Every row comes from one small tree of marks. Brackets hold a mark, then the marks that hang from it, in alphabetical order. Every link used is in the known rows. Which tree was each row made from?
Known rows
{pepa {mobek kise zodef}}: [-1.94  0.56 -1.82 -0.62 -1.60  0.36  2.26  1.46  0.97  1.78  0.61  0.07
 -0.89 -0.27 -1.94  1.22 -1.45  1.20  0.37 -1.89 -4.80  1.29  0.81  1.43
 -1.86]
{zodef {debun pepa}}: [-1.92  2.09 -1.48  1.38  1.19  0.63  2.09  0.33  3.46  0.89 -0.74  0.59
  1.14 -0.59 -1.01 -0.15 -4.00  2.03 -0.57  1.10 -2.22 -0.09  2.13  0.46
 -4.65]
{debun {pepa {mobek darup kise zodef}}}: [-1.17 -1.05 -1.12  0.00  1.37  2.10  1.35  1.10 -0.08  0.05  0.44  1.38
 -0.91  0.59 -0.04  0.55 -1.75  1.43  1.91 -1.25 -4.23  0.58  1.18  1.80
 -0.69]
{mobek kise pepa {zodef debun}}: [-3.37 -0.67 -1.37  1.20 -0.30  1.39  3.57 -1.00 -0.48  1.20 -0.08  0.41
  0.20 -0.17 -1.84  0.86 -1.85  2.12  0.08 -1.63 -1.60  2.01  0.73  3.34
 -4.56]
{debun {pepa {mobek zodef}}}: [-1.21  1.42 -0.86  0.09  0.06  0.87  1.90  1.08  2.66 -0.11 -0.08  0.75
  0.03  0.81 -1.80  0.82 -3.66 -0.33  0.19 -0.36 -4.42  1.07  1.32  1.06
 -1.21]
{darup {mobek kise zodef}}: [-2.50 -0.10 -2.98 -0.97 -0.81 -0.40  2.34  0.79  0.82  1.57  1.70 -0.77
 -0.11 -1.38 -0.48  1.12 -1.36  1.07  1.59  0.58 -2.88  1.06 -0.30  1.40
 -4.47]
{buges {ponol {darup {mobek pepa zodef}}}}: [-1.55 -0.52 -3.08 -0.06  0.34  0.28  0.69 -0.82  0.71  0.03  1.34 -0.30
 -1.90 -1.26  0.09  4.14 -2.16 -0.94  0.67 -0.06 -0.46  0.95 -1.08  1.17
 -3.68]
{zodef {debun {pepa {mobek darup kise}}}}: [-0.74 -0.09 -1.39  1.93  1.98  3.16  0.46  1.60  0.45  0.57 -0.35  1.25
 -0.29 -0.27  0.62 -0.56 -1.68  3.27  1.59 -0.62 -2.77 -0.32  1.87  0.75
 -1.95]
{mobek {zodef debun}}: [-2.72  1.21 -1.63  0.77 -0.05 -1.07  3.51 -0.58  2.24  1.70 -0.44 -0.40
  0.29 -0.36 -1.53  1.56 -2.93  1.19 -1.20  0.00 -3.31  2.31  0.82  1.82
 -4.75]
{darup {mobek pepa}}: [-1.81  1.24 -3.03  0.59 -0.44  0.61  0.54 -0.29  1.89  0.30  1.43 -0.72
  0.81 -1.05 -1.57  1.40 -2.89 -0.13  1.63  0.72 -0.53 -1.02 -1.06 -0.03
 -5.19]
{puferi {ponol darup}}: [-1.35  2.73 -3.32 -1.93 -0.87 -2.84  1.17  0.44  3.95  2.49  0.63  0.91
 -0.83  0.38 -0.55  1.90 -5.02  1.36 -0.97 -1.25 -2.35 -1.59  0.02  0.11
 -5.17]
{mobek darup {kise ponol} zodef}: [-3.65 -0.75 -2.96  0.06  0.42 -0.71  1.47  0.02  0.24  1.38  0.72 -0.55
 -1.96 -1.19  1.01  3.03 -1.06  2.39  1.23 -2.06 -3.46  0.44  1.03  1.66
 -3.53]
{zodef {debun {pepa {mobek {kise ponol}}}}}: [-2.53  2.15 -1.80  1.98  0.10  3.11  0.22  2.60  2.08  0.81 -0.94 -0.23
 -0.18 -1.26  1.02 -0.10 -2.31  3.74  0.86 -1.67 -2.21  0.02  3.24  0.24
 -2.46]
{ponol {darup {mobek kise}}}: [-0.72  0.11 -4.27 -1.27 -0.20 -0.37  0.29  1.14  2.33  1.68  2.03 -0.24
 -1.45 -2.15  0.36  1.27 -2.21  1.71  0.83  0.05 -1.57 -0.50 -0.68 -0.49
 -5.33]
{pepa {mobek darup zodef}}: [-1.04  0.13 -1.76  0.36  0.17 -0.04  1.28  0.35  1.05  0.54  0.10  0.23
 -1.17  0.43 -1.10  2.68 -1.99 -0.18  0.73 -1.22 -4.91  1.22 -0.32  0.80
 -1.33]
{darup {mobek pepa {zodef debun}}}: [-2.20  0.34 -1.90  1.73  0.32  1.39  2.44 -1.02  0.59  0.36  0.16 -0.79
  1.06 -0.68 -1.08  1.30 -2.68 -0.04  1.06  0.62 -0.31  2.08 -0.93  2.22
 -5.13]
{pepa {mobek {kise {ponol darup}} zodef}}: [-1.78  0.44 -3.02 -0.75 -1.17  0.47  0.40  1.32  1.72  1.22  0.21 -0.34
 -3.37 -0.86  0.49  2.55 -2.24  1.56 -0.21 -3.80 -3.38  1.57  0.73  0.71
 -2.06]
{puferi {ponol {darup {mobek kise pepa}}}}: [-1.46  0.63 -3.87 -1.65 -0.74  0.32  0.29  0.64  0.99  1.56  1.97  0.39
 -0.49 -0.04  0.54  0.65 -3.44  1.69  1.70 -1.28  0.62 -2.15 -1.21  1.00
 -5.54]
{debun {pepa {mobek darup}}}: [-0.46  1.06 -1.53  0.90  1.56  1.39 -0.03  1.12  2.31 -0.38  0.09  0.96
 -0.37  0.23 -0.34  1.00 -3.07  0.97  1.49  0.13 -3.67 -1.19  0.91 -0.61
 -1.24]
{debun pepa}: [-1.97  2.04 -1.98 -0.05  0.63 -0.39  1.56  0.35  4.02  0.57  0.45  0.69
  0.67 -0.57 -1.46  0.57 -4.21  1.07  0.04  1.11 -2.85 -1.09  1.78 -0.10
 -4.09]
{pepa {mobek darup {zodef debun}}}: [-1.24 -0.05 -1.25  1.77  0.94  0.92  1.89  0.27  0.60  0.84 -0.85  0.14
 -0.54  0.20 -0.31  1.91 -1.91  0.79 -0.01 -1.13 -3.84  2.42  0.03  1.39
 -2.07]

Write each row's tree
[-1.14 -1.07 -3.66 -1.60 -0.23 -0.49  1.59  0.41  1.36  1.41  1.90 -0.14
 -1.97 -1.37  0.04  1.42 -2.30  0.87  0.67 -0.16 -2.11  1.40 -0.96  1.02
 -4.76] -> {ponol {darup {mobek kise zodef}}}
[-2.66 -0.20 -2.36  0.43 -0.22  0.56  2.87  0.89  0.42  1.98  0.60 -0.92
  0.54 -1.63  0.04  0.41 -1.20  2.28  0.98  0.69 -1.93  2.27  0.23  1.85
 -5.22] -> {darup {mobek kise {zodef debun}}}
[-1.59 -0.03 -3.28 -0.82  0.26 -1.27  1.19  0.11  1.85  1.20  1.58 -0.60
 -2.02 -1.90  0.74  4.03 -2.03 -0.21 -0.02  0.76 -2.20  1.18 -0.51  0.43
 -3.88] -> {buges {ponol {darup {mobek zodef}}}}
[-1.84  0.68 -4.05 -0.57 -0.11 -1.32  0.15  0.10  3.10  0.49  0.80 -1.45
 -2.18 -1.80  1.21  3.27 -3.32 -0.12  0.66 -0.55 -1.72  1.64 -0.45 -0.04
 -4.92] -> {kise {ponol {darup {mobek zodef}}}}
[-2.42  1.05 -0.87  0.94  1.30  0.45  3.15 -0.26  2.47  0.58 -0.95  0.64
  0.92  0.12 -1.10  0.10 -3.85  1.31 -0.62  0.82 -2.66  1.82  2.14  1.97
 -4.01] -> {mobek {zodef {debun pepa}}}
[-0.67  0.09 -1.76  0.44  1.28  2.42  0.06  1.60  0.92  0.18  0.62  1.31
 -0.81 -0.24  0.07  0.20 -1.88  2.36  2.17 -0.76 -3.67 -1.39  1.39  0.19
 -1.19] -> {debun {pepa {mobek darup kise}}}
[-0.81 -0.83 -3.96 -0.51 -0.27  1.35  0.06 -0.10  1.03  0.50  1.97  0.22
 -1.28 -1.53 -0.37  1.41 -2.42  1.33  1.45 -0.67  0.21 -0.64 -1.52  0.10
 -5.17] -> {ponol {darup {mobek kise pepa}}}
[-3.65  0.38 -3.16  0.80 -0.36  0.87  2.05  1.34  0.64  1.80  0.28 -1.95
 -0.15 -2.35  1.50  1.26 -1.35  2.69  1.30 -0.51 -1.54  1.92  0.94  1.68
 -5.18] -> {darup {mobek {kise ponol} {zodef debun}}}
[-1.61 -1.04 -1.92 -0.11 -0.12  0.84  1.54  0.91 -0.35  1.39  0.81  0.50
 -1.72 -0.08 -0.42  1.91 -0.84  1.40  1.26 -1.98 -4.82  1.05  0.17  1.35
 -1.30] -> {pepa {mobek darup kise zodef}}
[-1.34  1.34 -4.18 -2.52 -0.92 -1.24  0.22  1.75  2.08  2.79  1.99  0.20
 -0.67 -0.93  1.17  0.84 -3.31  2.39  1.26 -0.59 -1.07 -1.76 -0.73  0.06
 -5.47] -> {puferi {ponol {darup {mobek kise}}}}
[-1.96  0.73 -1.55  0.99  1.58  1.06  2.43  0.42  2.19  0.07 -0.09 -0.24
  1.52 -0.64  0.13 -0.26 -3.38  0.75  1.21  2.28 -1.36  1.86  0.81  1.48
 -4.49] -> {darup {mobek {zodef {debun pepa}}}}
[-1.23  1.82 -4.58 -0.22  0.03 -1.01 -0.96  0.85  3.97  0.75  1.08 -1.59
 -1.73 -2.51  1.29  2.95 -3.36  0.86  0.57 -0.34 -1.03 -0.52 -0.39 -1.53
 -5.45] -> {kise {ponol {darup mobek}}}
[-2.01 -0.47 -1.16  1.41  2.71  0.64  2.59 -0.55  1.07 -0.05 -0.77  1.07
  0.16  0.45  0.15  0.86 -3.12  1.43  0.36  0.71 -2.67  1.43  1.17  2.00
 -3.53] -> {mobek darup {zodef {debun pepa}}}
[-1.85  0.07 -3.68  0.20 -0.05  0.31  0.02 -1.03  1.65 -0.62  1.08 -1.04
 -1.87 -1.06  0.52  3.39 -3.49 -0.79  1.15 -1.57  0.17  1.20 -1.41  0.79
 -4.77] -> {kise {ponol {darup {mobek pepa zodef}}}}
[-2.37 -1.15 -1.41  2.11  1.55  0.73  2.60 -1.92 -0.48  0.35 -0.56  0.43
 -0.19  0.27 -1.26  2.12 -2.61  0.97  0.41 -0.97 -1.62  1.66 -0.52  2.76
 -4.19] -> {mobek darup pepa {zodef debun}}
[-4.06  0.76 -1.72  0.97  0.79  1.32  2.51  0.78  1.32  0.83 -0.57 -0.09
 -0.16 -0.89  0.88  0.45 -2.55  3.46  0.24 -1.20 -2.12  1.59  3.27  2.34
 -4.02] -> {mobek {kise ponol} {zodef {debun pepa}}}
[-2.69 -0.13 -2.62  0.41 -0.42  0.83  0.53  1.25  0.06  0.93  0.41 -0.50
 -2.27 -0.70  1.04  2.81 -0.79  1.78  1.83 -3.08 -4.09  0.84  0.86  1.34
 -1.25] -> {pepa {mobek darup {kise ponol} zodef}}
[-1.43  0.17 -4.20 -0.88  0.10 -0.28  0.16  1.58  1.49  1.90  2.38 -0.49
 -2.33 -3.22  1.33  2.83 -1.08  1.96  0.83  0.50 -1.54 -0.83  0.31 -0.37
 -4.41] -> {buges {ponol {darup {mobek kise}}}}
[-2.98 -2.13 -1.88  1.56  1.20  1.64  2.57 -1.31 -1.80  0.73 -0.04  0.84
 -0.64  0.00 -0.68  1.34 -1.26  2.47  1.10 -1.77 -1.37  1.54  0.19  3.40
 -4.04] -> {mobek darup kise pepa {zodef debun}}
[-1.90  0.33 -3.42 -2.86 -0.65 -1.37  1.61  1.09  1.33  2.44  1.73  0.38
 -0.92 -0.09  1.07  1.17 -3.21  1.42  1.00 -0.88 -1.80  0.06 -0.94  1.96
 -5.10] -> {puferi {ponol {darup {mobek kise zodef}}}}
[-2.35 -1.38 -1.38  1.02  2.60  1.42  2.76 -0.03 -0.22  0.60 -0.11  1.25
 -0.33  0.03  0.52  0.15 -2.17  3.30  1.00 -0.06 -2.68  1.30  1.76  2.78
 -3.39] -> {mobek darup kise {zodef {debun pepa}}}
[-0.83  2.39 -4.03 -1.85 -0.45 -2.05  0.30  1.16  3.62  2.11  1.30 -0.05
 -0.32 -0.50  0.58  1.45 -4.77  0.73  0.46  0.24 -1.29 -1.70 -1.07 -0.50
 -5.56] -> {puferi {ponol {darup mobek}}}
[-3.22  0.32 -3.63  0.25  0.38 -0.34  0.31  0.88  1.17  1.79  1.00 -0.72
 -1.66 -2.01  1.19  2.69 -1.22  3.27  1.52 -1.72 -2.87 -1.54  1.20  0.10
 -4.16] -> {mobek darup {kise ponol}}
[-2.58 -0.74 -2.05  1.06 -0.15  2.16  2.57 -0.40 -0.91  0.83  0.71 -0.51
  0.51 -0.93 -0.81  0.37 -1.46  1.56  1.59 -0.34 -0.31  2.16 -0.38  2.74
 -5.12] -> {darup {mobek kise pepa {zodef debun}}}
[-0.45  0.36 -3.80  0.06  0.01  0.47 -0.23 -0.65  2.39 -0.05  1.50 -0.09
 -0.88 -1.05 -0.86  1.80 -3.78 -0.37  0.81 -0.17  0.06 -0.58 -1.84 -0.48
 -5.36] -> {ponol {darup {mobek pepa}}}
[-3.76 -0.21 -3.23  0.24 -0.97  1.36  0.82  0.16 -0.13  0.36  1.38 -1.48
 -0.62 -1.22  0.30  2.12 -1.66  1.10  2.22 -1.56 -0.46  0.62 -0.13  2.07
 -4.37] -> {darup {mobek {kise ponol} pepa zodef}}
[-0.48  1.06 -1.11  2.10  2.06  2.49  0.39  1.14  1.79  0.04 -0.99  1.09
  0.26  0.20  0.18  0.35 -2.78  1.88  1.01  0.19 -2.84 -0.10  1.26  0.11
 -2.07] -> {zodef {debun {pepa {mobek darup}}}}
[-2.37  1.00 -4.07 -0.88 -0.73 -0.81  0.12  0.75  3.04  1.91  0.99 -0.29
 -2.68 -2.26  0.52  2.48 -2.80  2.82 -0.19 -2.15 -2.17 -0.70  1.16 -0.29
 -4.83] -> {mobek {kise {ponol darup}}}
[-3.22 -0.58 -2.03 -0.39 -0.91  0.57  3.01 -0.90  0.00  0.92  1.02  0.49
 -0.37 -0.01 -2.44  1.56 -2.29  1.08  0.38 -1.83 -2.24  0.94  0.43  2.81
 -3.85] -> {mobek kise pepa zodef}
[-1.61  1.47 -1.06  1.31 -0.75  0.61  2.70  0.67  2.00  1.53 -0.96 -0.19
 -0.05  0.02 -1.48  1.23 -2.52  0.79 -0.87 -1.07 -3.98  2.79  0.75  1.32
 -2.51] -> {pepa {mobek {zodef debun}}}
[-2.74  1.08 -1.84  0.10 -0.35  1.85  0.90  1.86  1.65  0.24  0.02 -0.17
 -0.98 -0.22  0.27  0.82 -2.42  1.73  1.40 -2.23 -3.71  0.62  2.54  1.56
 -1.01] -> {debun {pepa {mobek {kise ponol} zodef}}}
[-1.55 -1.09 -1.36  1.46  0.48  1.65  1.93  0.84 -0.92  1.43 -0.40  0.30
 -1.34 -0.19 -0.11  1.06 -0.62  2.62  0.87 -1.85 -3.91  2.27  0.57  2.12
 -2.05] -> {pepa {mobek darup kise {zodef debun}}}
[-2.22 -0.27 -1.72  0.60  1.34  1.90  2.71  0.90  0.73  0.68  0.35  0.15
  1.06 -0.89  0.55 -0.97 -2.13  2.29  1.64  1.50 -1.48  1.81  1.30  2.11
 -4.46] -> {darup {mobek kise {zodef {debun pepa}}}}
[-1.22 -1.72 -3.35 -0.90 -0.23  0.97  1.13 -0.82  0.11  0.21  1.80  0.25
 -1.65 -0.70 -0.57  1.61 -2.24  0.52  1.41 -1.05 -0.56  1.28 -1.51  1.88
 -4.61] -> {ponol {darup {mobek kise pepa zodef}}}
[-3.34  0.86 -3.92  0.67 -0.96  1.58 -0.10  0.92  0.79  0.68  1.41 -1.53
 -0.28 -2.33  0.44  1.72 -1.76  1.89  2.56 -1.16  0.06 -1.10 -0.04  0.40
 -5.07] -> {darup {mobek {kise ponol} pepa}}
[-2.77 -1.38 -2.02  0.95  1.16  0.19  3.08 -0.18 -0.55  1.85  0.01  0.43
 -0.76 -0.65  0.04  1.34 -1.06  2.86  0.49 -0.71 -3.09  1.78  0.81  2.33
 -4.37] -> {mobek darup kise {zodef debun}}
[-1.06  1.20 -3.96 -0.45  0.38 -1.11 -0.18  1.01  2.85  1.35  1.78 -0.70
 -1.91 -2.76  1.04  3.64 -2.34  0.69  0.21  1.34 -1.55 -0.77 -0.30 -1.13
 -4.58] -> {buges {ponol {darup mobek}}}
[-2.13 -1.08 -2.23  0.64  1.02 -0.16  1.94 -1.95  0.11  0.00  0.49  0.74
 -0.61  0.77 -1.72  2.91 -2.58 -0.31  0.90 -1.09 -2.24  0.70 -1.05  2.16
 -3.51] -> {mobek darup pepa zodef}
